What can hang from each mark
nira: deza kizo zofi
deza: bavi
tuve: vadid
zofi: nira tuve
vadid: bavi lubu
lubu: vadid
resagu: vadid
meribop: nira
guzosu: pakom tavure
kizo: resagu
pakom: guzosu zofi
bavi: deza

Each row was made from one small tree. The marks that hang from a mark follow it in brackets, in alphabetical order. Every link used is in the known rows. Write each row's tree.
Known rows
pakom(guzosu zofi): [-1.361 -0.689  0.741 -1.694  2.092  0.201 -1.065 -0.614 -2.121  1.275
  6.244  1.267 -2.648  0.533 -0.084  0.136  1.159 -0.325 -2.978 -0.108
 -0.106  0.455  2.009 -2.264 -0.378 -0.590 -0.264  3.323]
tuve(vadid(lubu)): [-0.693 -2.071 -1.087 -0.071  1.611 -1.047  0.684  1.095 -0.419 -1.980
  0.484  0.090 -1.978  0.355  0.025  0.035 -0.531  0.217  2.002  0.239
 -0.937  0.674  0.737 -0.565 -0.255  0.049 -1.475 -1.136]
nira(deza kizo(resagu(vadid(bavi))) zofi): [ 1.148  0.389 -0.679  1.512  1.111  3.048  0.563 -3.875 -1.466  0.380
 -6.189 -1.296  2.453  1.614  0.594 -1.406  2.248 -3.369 -0.689 -1.007
 -1.618 -2.260 -2.751  1.013 -0.693 -1.400  0.225  5.422]
tuve(vadid(bavi lubu)): [-0.823 -2.574 -1.004 -0.415  1.751 -1.646  0.732  0.431  0.191 -0.812
 -0.086 -0.166 -2.976  1.423  0.367 -0.058  0.183  0.206  4.238 -0.032
 -1.452  0.261  2.056  0.883 -0.097 -0.001 -2.172 -1.794]
resagu(vadid(bavi)): [-0.306 -1.431 -0.729 -0.129  1.863  0.676  0.253 -1.093 -0.021 -0.171
 -0.481 -0.456  0.607  1.822  0.018  0.150  1.053 -1.654  1.955  0.162
 -1.359  0.027  0.867  3.430 -0.978  0.797 -0.617  0.414]
guzosu(pakom(zofi(nira(kizo) tuve(vadid))) tavure): [-0.754 -3.931 -2.356  0.198  2.447  0.584 -0.873  2.200 -1.549 -2.892
  0.871 -1.270 -1.050  1.736 -0.574  2.888 -0.820  1.151 -5.238  0.753
  0.453 -2.449  2.427 -3.150 -0.461 -0.055  1.998  6.648]
nira(deza(bavi) kizo(resagu(vadid)) zofi(tuve)): [ 4.540  0.679 -2.619  3.844  2.094  3.668  0.408 -1.722 -3.780 -0.958
 -3.839 -1.345  3.088  0.225  0.395  0.044  2.072 -1.191 -2.049 -1.163
 -1.799 -3.440 -3.812 -0.862 -0.776 -0.449  1.495  3.421]
meribop(nira(deza(bavi) kizo(resagu) zofi(tuve))): [ 4.205  2.388 -2.638  3.254  0.485  1.436  0.982 -0.519 -3.174  0.197
 -3.038 -1.382  1.975 -0.458  1.091 -0.131  0.559  0.307 -2.789 -1.059
 -0.672 -3.655 -1.996 -3.122 -0.689 -1.822  0.480  4.255]
guzosu(pakom): [-1.566 -1.597 -0.552 -0.345 -0.424  0.408 -0.945 -0.532 -0.873  0.065
 -1.805 -0.302  1.231  0.974 -0.477  0.494 -0.509  0.646 -1.131  0.051
 -0.409 -0.738 -0.038  1.131 -0.665 -0.744  0.837  1.777]
nira(deza(bavi) kizo(resagu)): [ 2.912  3.042 -0.792  2.164 -1.417  3.180 -0.710 -0.743 -2.341  0.574
 -3.602 -0.415  2.158 -0.201  0.918 -0.778  0.559 -0.109 -1.974 -1.896
 -1.419 -1.638 -3.939 -0.894  0.550 -2.205  0.145  1.245]
vadid(bavi lubu): [ 0.147 -1.684 -1.028 -1.225  1.546 -1.452  0.604 -1.358 -0.857  0.211
 -1.277 -0.360 -2.255  1.063  0.518 -0.368  0.654  0.611  4.059 -0.180
 -0.271 -0.034  2.860  1.590 -0.187 -0.533 -1.421 -0.473]
bavi(deza): [-0.263  1.409  0.042 -0.682 -1.022 -0.734 -0.630  1.039 -0.431  1.319
 -0.582  0.655  0.306 -1.199  0.666 -0.262 -0.937 -0.254  0.469  0.278
 -2.460  0.791 -1.386  2.144 -0.394  0.152  0.642  0.346]
zofi(nira(deza kizo) tuve(vadid(bavi lubu))): [ 2.961 -1.811 -3.268  1.058  2.781 -1.839  1.180  0.322 -0.162 -4.227
 -5.540 -2.026 -3.345  0.907  0.662  1.139  1.916  1.258  1.176  0.792
  0.730 -1.104 -0.072 -0.623  0.530 -0.573 -1.458  2.493]
vadid(bavi(deza) lubu): [-0.204  0.115 -1.009 -1.770  0.776 -2.256 -0.118 -0.261 -1.508  1.469
 -1.657  0.248 -2.155  0.043  1.248 -0.623 -0.279  0.252  4.458 -0.013
 -2.972  0.629  1.700  3.614 -0.480 -0.450 -0.881 -0.342]
nira(zofi(tuve)): [ 1.615 -1.324 -1.132  1.159  1.981 -0.606  0.775 -0.604 -0.783 -0.233
 -0.136 -0.770 -0.417 -0.503 -0.169  0.730  1.074  0.529  0.741  0.306
  0.075 -2.154  0.677 -1.916 -0.164  0.945  1.268  1.646]
pakom(guzosu(tavure) zofi(nira(deza) tuve(vadid))): [ 2.374 -4.965 -2.407  0.323  3.689 -0.795 -0.722  1.713 -1.298 -3.498
  6.189  0.118 -2.477  1.146  0.059  3.332  0.420  0.469 -5.315  0.911
  0.273 -0.111  1.258 -3.410 -0.208 -0.706  1.062  5.890]
kizo(resagu(vadid(bavi(deza)))): [-0.745  0.542 -0.696 -0.999  0.152  1.588  0.124  0.423 -1.696  2.536
  0.060  0.563  2.301  0.903  1.149 -0.604  0.079 -2.390  2.613 -0.842
 -3.960  0.350 -0.923  5.936 -2.045  0.821  0.341  2.317]
meribop(nira(deza kizo zofi(tuve))): [ 2.547  0.855 -1.731  2.179  1.570 -0.719  1.046 -2.160 -0.647 -1.474
 -5.137 -1.749 -0.083 -0.417  0.428 -0.339  1.011 -0.201 -2.916  1.299
  1.276 -2.916 -1.298 -3.773 -0.087 -1.068  0.063  5.448]
lubu(vadid(bavi)): [-2.206 -0.641  0.736 -1.385  0.181 -1.847  0.093 -0.388  1.470  1.062
  0.321 -0.003 -0.924  1.839  0.408  1.152  0.794 -0.736  1.250 -0.045
 -1.202 -1.383  0.738  2.763 -0.052  0.538 -0.983  0.673]
kizo(resagu): [-0.240  0.480 -0.031 -0.267 -0.855  1.648  0.297  0.621 -1.171  1.633
  0.992  0.372  1.681  0.136  0.403 -0.361 -0.026 -0.459  0.231 -1.353
 -0.472 -0.444 -0.804  0.536 -0.686  0.119  0.275  1.831]
resagu(vadid): [ 0.055 -1.217 -0.824  0.709  1.740  1.342  0.081 -0.399 -0.366 -1.044
 -0.284 -0.164  1.344  1.092 -0.297  0.166  0.729 -1.684 -0.344  0.539
 -0.428  0.533 -0.517  1.883 -1.073  0.876  0.151  0.581]
tuve(vadid(bavi(deza) lubu)): [-1.174 -1.162 -1.082 -1.491  0.660 -2.263  0.221  1.568 -0.487  0.262
 -0.025  0.459 -2.679  0.172  0.996 -0.339 -1.074 -0.060  4.725  0.220
 -3.923  0.893  1.020  3.188 -0.392  0.103 -1.643 -1.164]
zofi(nira(deza(bavi) kizo(resagu)) tuve(vadid)): [ 4.287  1.276 -2.926  2.936  0.243  1.655  0.758  3.193 -1.664 -3.104
 -1.985 -1.163  0.379 -0.197  0.947  1.660  1.224  0.839 -2.436 -1.373
 -0.767 -1.871 -3.589 -1.684  0.272 -0.884  0.537  1.375]
resagu(vadid(bavi lubu)): [ 0.396 -2.834 -1.761 -0.609  3.441 -0.152  0.727 -1.573 -1.401 -0.886
 -1.715 -0.578 -0.755  2.025  0.186 -0.075  1.008 -0.892  3.373  0.403
 -0.973  0.446  2.371  3.695 -1.282  0.324 -1.241  0.038]
kizo(resagu(vadid(bavi))): [-0.526 -1.173 -0.718 -0.328  1.073  2.374  0.643 -0.728 -1.328  1.477
  0.535 -0.070  1.958  1.992  0.447 -0.296  1.422 -2.028  2.053 -1.033
 -1.638 -0.528  0.131  3.781 -1.710  0.816 -0.418  1.841]
nira(kizo(resagu) zofi(tuve)): [ 1.095  0.891 -0.625  1.374  1.227  2.259  1.093 -1.516 -2.414  1.289
 -2.313 -0.981  1.045 -0.503  0.101 -0.612  1.547  0.391 -0.553 -1.154
 -0.265 -3.438 -0.596 -2.725 -0.567  0.607  1.119  5.224]

Which tree is each row?
[-0.096 -0.698 -1.589  0.328  2.638 -1.875  0.780 -0.404 -1.845  0.020
 -3.666 -0.795 -3.407 -0.373  0.824 -0.559  0.485  0.540  3.894  0.288
 -3.621 -2.047  0.951  0.172 -0.060  0.589 -0.862  2.027] | nira(kizo zofi(tuve(vadid(bavi(deza) lubu))))
[ 1.398 -2.922 -1.507  2.148  1.748 -2.246  0.811 -0.480  1.131 -2.074
 -1.948 -1.160 -1.618  0.735  0.268  0.775  1.790 -0.648  2.274  0.446
 -1.559 -2.206 -1.613 -1.014  0.601  0.166 -0.410  0.594] | nira(deza zofi(tuve(vadid(bavi))))
[ 0.684 -4.774 -1.935 -0.741  4.067 -0.335 -0.029  2.816 -1.824 -2.408
  8.807  0.443 -3.043  1.165 -0.263  3.301 -0.312  1.108 -4.499  0.367
  0.522 -0.252  4.066 -3.187 -0.859  0.416  1.128  5.252] | pakom(guzosu(tavure) zofi(nira tuve(vadid)))
[ 1.423 -1.624 -2.501  1.368  4.441  2.952  1.672 -2.687 -4.279 -0.261
 -2.978 -1.283  1.021  0.567 -0.036 -0.571  1.719 -0.756  0.736 -0.443
 -0.487 -2.689  0.572 -0.786 -1.958  1.028  0.703  5.623] | nira(kizo(resagu(vadid(lubu))) zofi(tuve))
[-1.540  0.051  0.050 -0.836 -0.891 -1.616 -0.148  2.500  0.902  0.780
  0.631  0.594 -1.461  0.149  0.904 -0.134 -0.758 -0.631  3.095  0.200
 -4.199  1.050 -0.776  3.158  0.004  0.509 -0.929 -1.229] | tuve(vadid(bavi(deza)))
[-0.697 -2.655  0.117 -1.277  2.544  0.956 -1.623 -0.975 -2.447  0.961
  6.981  1.132 -1.505  1.115 -0.193  0.826 -0.634  0.286 -3.915 -0.218
 -0.286  0.165  3.419 -2.741 -0.330 -0.898  0.756  4.521] | pakom(guzosu(tavure) zofi)
[-0.684  0.177 -0.589  0.676  1.023 -1.036  0.523  0.445 -0.570  0.744
 -2.877 -0.792 -2.042 -0.528  0.662 -0.315  0.530  0.072  2.121  0.109
 -4.019 -2.239 -0.521  0.266  0.491  1.147 -0.207  1.928] | nira(kizo zofi(tuve(vadid(bavi(deza)))))
[-1.349 -7.178 -3.025  0.064  4.052 -0.773 -1.144  0.792 -2.832 -1.886
  3.679 -0.233 -1.803  2.080 -0.569  2.154 -1.579  1.387 -0.238  0.971
 -0.763 -1.438  3.673 -1.710 -1.089  0.561  1.191  3.185] | guzosu(pakom(zofi(tuve(vadid(lubu)))) tavure)
[ 2.448 -0.512 -1.873  2.754  2.386  3.375  0.593 -2.941 -2.547 -0.968
 -5.306 -1.479  2.697  0.372  0.073 -0.397  2.345 -1.948 -1.671 -0.209
 -0.819 -2.716 -3.606 -0.903 -1.028  0.189  1.329  6.289] | nira(deza kizo(resagu(vadid)) zofi(tuve))
[ 0.198 -1.958 -1.777 -0.623  2.744  1.472  1.116 -1.358 -2.497  0.649
 -0.496 -0.172  0.851  2.065  0.602 -0.637  1.270 -1.357  3.856 -1.001
 -1.378 -0.135  1.754  3.662 -2.114  0.480 -0.873  2.260] | kizo(resagu(vadid(bavi lubu)))
[ 0.899 -0.807 -1.120  2.239  1.091  1.073  0.875 -1.341 -0.473 -0.127
 -3.836 -1.335 -0.234  0.675  0.673 -0.446  2.053 -0.992  1.152 -0.792
 -1.895 -3.224 -2.954 -1.438  0.487 -0.229 -0.563  3.900] | nira(deza kizo(resagu) zofi(tuve(vadid(bavi))))
[ 1.722  0.700 -1.072  1.251  0.232 -1.462  0.793 -1.580  0.187 -0.868
 -2.737 -0.872  0.487  0.085  0.550 -0.176 -0.759 -1.817 -2.853  0.772
  0.289 -1.197 -1.008 -2.257 -0.673 -2.376  0.071  3.591] | meribop(nira(deza zofi))
[-1.210  0.177 -0.751 -1.516  0.541  0.640 -1.072  0.085 -1.610 -1.080
 -1.873 -0.917 -1.547  1.258 -0.220  1.017  0.589 -0.158 -6.001  0.320
  1.888 -1.566  1.421 -1.792 -0.737 -1.642  1.566  6.273] | guzosu(pakom(zofi(nira(kizo))))
[ 1.428  2.382 -0.709  1.297 -0.009 -0.250  0.454 -2.596 -0.113 -0.752
 -5.784 -1.504  0.334 -0.095  0.478 -1.127 -0.179 -1.337 -4.157  0.660
  0.604 -1.967 -1.327 -3.490 -0.170 -2.753 -0.428  5.287] | meribop(nira(deza kizo zofi))
[ 0.186 -3.907 -1.058 -0.502  3.880  0.437 -1.214 -0.535 -2.981  0.660
  7.890  0.717 -1.623  0.763 -0.309  1.649  0.126  1.579 -2.776  0.200
  0.188 -0.932  3.748 -2.831 -0.216  0.694  1.190  4.899] | pakom(guzosu(tavure) zofi(tuve))
[-2.603  1.015  0.705 -2.093 -0.708 -2.744 -0.535  0.502  0.912  2.212
 -0.223  0.616 -0.706  0.679  1.073  0.887 -0.257 -1.105  1.690  0.065
 -3.522 -0.659 -0.558  4.877 -0.344  0.469 -0.339  0.858] | lubu(vadid(bavi(deza)))
[ 0.457 -5.186 -1.877 -1.302  4.349 -1.161 -0.095  2.421 -1.274 -1.507
  8.265  0.098 -4.096  1.958  0.099  3.102  0.678  1.156 -2.055  0.059
 -0.198 -0.686  5.368 -1.729 -0.658  0.419  0.340  4.583] | pakom(guzosu(tavure) zofi(nira tuve(vadid(bavi))))
[ 3.192  1.841 -3.239  1.844  1.719  2.917  0.663 -1.179 -4.180 -1.070
 -3.630 -0.925  2.445  1.093  1.093 -0.932  0.041 -1.260 -1.899 -0.555
 -0.790 -0.653 -1.387  0.510 -1.900 -2.397 -1.079  2.963] | meribop(nira(deza(bavi) kizo(resagu(vadid(lubu)))))
[-0.187  1.151 -1.268 -0.957  2.044  2.053  0.894 -2.716 -4.078  2.313
 -4.906 -0.438  0.475  0.687  1.118 -1.888  0.903 -2.148  2.422 -1.074
 -3.925 -1.545  0.479  3.087 -2.059 -0.422  0.041  5.090] | nira(kizo(resagu(vadid(bavi(deza) lubu))) zofi)
[ 5.700  1.419 -3.033  2.473  0.821  0.235 -0.081  1.155 -1.638 -3.378
 -4.511 -1.734 -0.334 -0.492  0.633  1.748  1.584  1.808 -3.076 -0.050
  1.108 -1.715 -2.343 -1.474  0.870 -1.219  1.040  1.055] | zofi(nira(deza(bavi) kizo) tuve)
[-0.924 -1.273 -1.050 -1.858  0.909 -0.627 -0.886  1.361 -1.133 -1.263
  1.532 -0.394 -1.296  1.568 -0.103  1.890  0.061 -0.423 -4.555  0.369
  1.415 -0.861  2.006 -1.005 -1.507 -1.269  1.807  4.501] | guzosu(pakom(zofi(nira)))
[ 2.014 -2.092 -2.123  0.806  2.388 -2.159  0.116  3.259  0.758 -4.158
  2.506 -0.628 -2.609  0.688  0.324  2.766  1.453 -0.645 -2.733  1.359
  1.071 -0.390 -1.232 -2.746 -0.209  0.363  0.606  2.270] | pakom(zofi(nira(deza) tuve(vadid)))
[-1.386  2.996 -0.990 -1.015  0.177  2.212  0.710  0.193 -1.947  2.868
 -2.266 -0.213  2.231  0.914  1.407 -1.683 -0.634 -2.067  0.294 -0.250
 -3.152 -0.385 -0.190  4.241 -2.402 -0.010 -0.918  5.260] | meribop(nira(kizo(resagu(vadid(bavi(deza))))))
[ 4.578  0.696 -2.956  3.159  0.843  0.061  0.275  2.672 -0.658 -4.566
 -2.908 -1.566 -1.045 -0.275  0.557  2.180  1.191  1.391 -2.634 -0.042
 -0.218 -1.416 -2.861 -2.318  1.075 -0.892  0.218 -0.156] | zofi(nira(deza(bavi) kizo) tuve(vadid))
[ 1.094 -4.445 -2.961 -0.535  2.667 -0.609 -1.182  1.299 -2.352 -1.841
  2.473 -0.868 -0.146  1.435 -0.408  3.419 -0.797  1.328 -4.411  0.714
  1.341 -2.217  3.675 -1.112 -1.346 -0.164  3.213  6.245] | guzosu(pakom(zofi(nira tuve)) tavure)
[ 1.750 -3.546 -2.102 -0.970  3.908 -0.247 -0.492  1.116 -3.005 -1.328
  7.423  0.197 -2.246  0.710 -0.139  2.994  0.219  1.731 -4.864  0.300
  1.396 -0.597  4.655 -2.884 -0.938  0.181  2.017  6.287] | pakom(guzosu(tavure) zofi(nira tuve))
[ 3.476  2.604 -0.741  2.787 -0.198  1.065 -0.494 -2.172 -1.925 -0.786
 -5.594 -1.125  0.257 -0.461  0.486 -0.413  1.176 -0.456 -2.854 -1.002
 -1.289 -2.376 -2.701 -3.047  1.304 -2.971  0.607  0.558] | nira(deza(bavi) kizo zofi)
[ 1.047  0.288 -1.681  0.925  0.803  1.884  1.462  3.185 -0.822 -2.215
 -0.353 -0.908 -0.225 -0.104  0.302  1.194  0.672  0.833 -1.250 -0.745
  0.499 -1.450 -0.916 -1.637 -0.582  1.113  0.215  3.880] | zofi(nira(kizo(resagu)) tuve(vadid))
[ 1.416  1.226 -2.497 -0.426  1.481  1.860  0.895  1.362 -2.542  0.295
 -2.954 -0.936  1.257  0.432  1.224  0.449  1.332 -0.493  0.451 -0.349
 -2.040 -1.175 -0.484  4.628 -1.992  1.580  1.091  5.532] | zofi(nira(kizo(resagu(vadid(bavi(deza))))) tuve)
[-0.866 -5.124 -0.916 -0.038  3.942  0.261 -0.979  1.247 -2.021 -0.492
  9.154  0.898 -2.532  1.136 -0.469  2.002 -0.572  0.977 -2.177  0.421
 -1.122 -0.466  3.160 -3.393 -0.099  1.153  0.250  3.593] | pakom(guzosu(tavure) zofi(tuve(vadid)))
[-0.116  2.093  0.426  0.494 -0.317  2.800  0.657 -2.031 -2.005  1.899
 -2.939 -0.493  1.255 -0.112  0.247 -1.433  0.581 -1.031 -1.741 -1.555
 -0.658 -2.604 -0.590 -2.517 -0.439 -1.135  0.503  4.861] | nira(kizo(resagu) zofi)
[ 0.257  0.827 -1.574 -0.423  0.600 -1.384  0.674  3.000  0.163 -1.211
 -2.493 -0.973 -2.451 -0.313  1.009  1.132  0.556  0.976  1.205  0.476
 -1.956 -0.853 -0.220  1.700  0.118  0.964 -0.214  2.196] | zofi(nira(kizo) tuve(vadid(bavi(deza))))
[ 2.251  0.013 -1.041 -0.569  1.016 -1.596 -0.432  0.862  0.304 -2.264
  0.406 -0.413 -1.511  0.611  0.564  1.498  0.957 -1.427 -4.347  0.718
  1.599  0.083 -0.682 -1.989 -0.426 -1.753  1.042  3.196] | pakom(zofi(nira(deza)))
[-0.338 -6.106 -2.031 -0.386  5.365 -0.540 -0.598  0.492 -3.206 -1.096
  8.407  0.847 -3.705  1.316 -0.307  1.736 -0.201  1.620 -0.660  0.460
 -0.916 -0.132  4.790 -3.325 -0.681  0.672 -0.118  3.909] | pakom(guzosu(tavure) zofi(tuve(vadid(lubu))))
[ 2.009 -0.855 -1.039 -0.879  2.119  1.128 -1.486 -1.664 -2.233 -1.507
  0.893 -0.254 -1.587  0.911  0.230  1.212  0.394  0.073 -8.126  0.132
  1.638 -0.383  1.209 -3.898  0.335 -3.291  1.135  8.530] | pakom(guzosu(tavure) zofi(nira(deza kizo)))
[-1.765 -3.964 -0.867 -0.881  0.806  0.484 -2.187 -0.599 -1.967  0.586
  2.386  0.113  0.532  1.889 -0.507  1.222 -1.875 -0.067 -3.541  0.115
 -0.045 -1.363  2.540 -1.072 -0.755 -1.195  1.893  3.971] | guzosu(pakom(zofi) tavure)
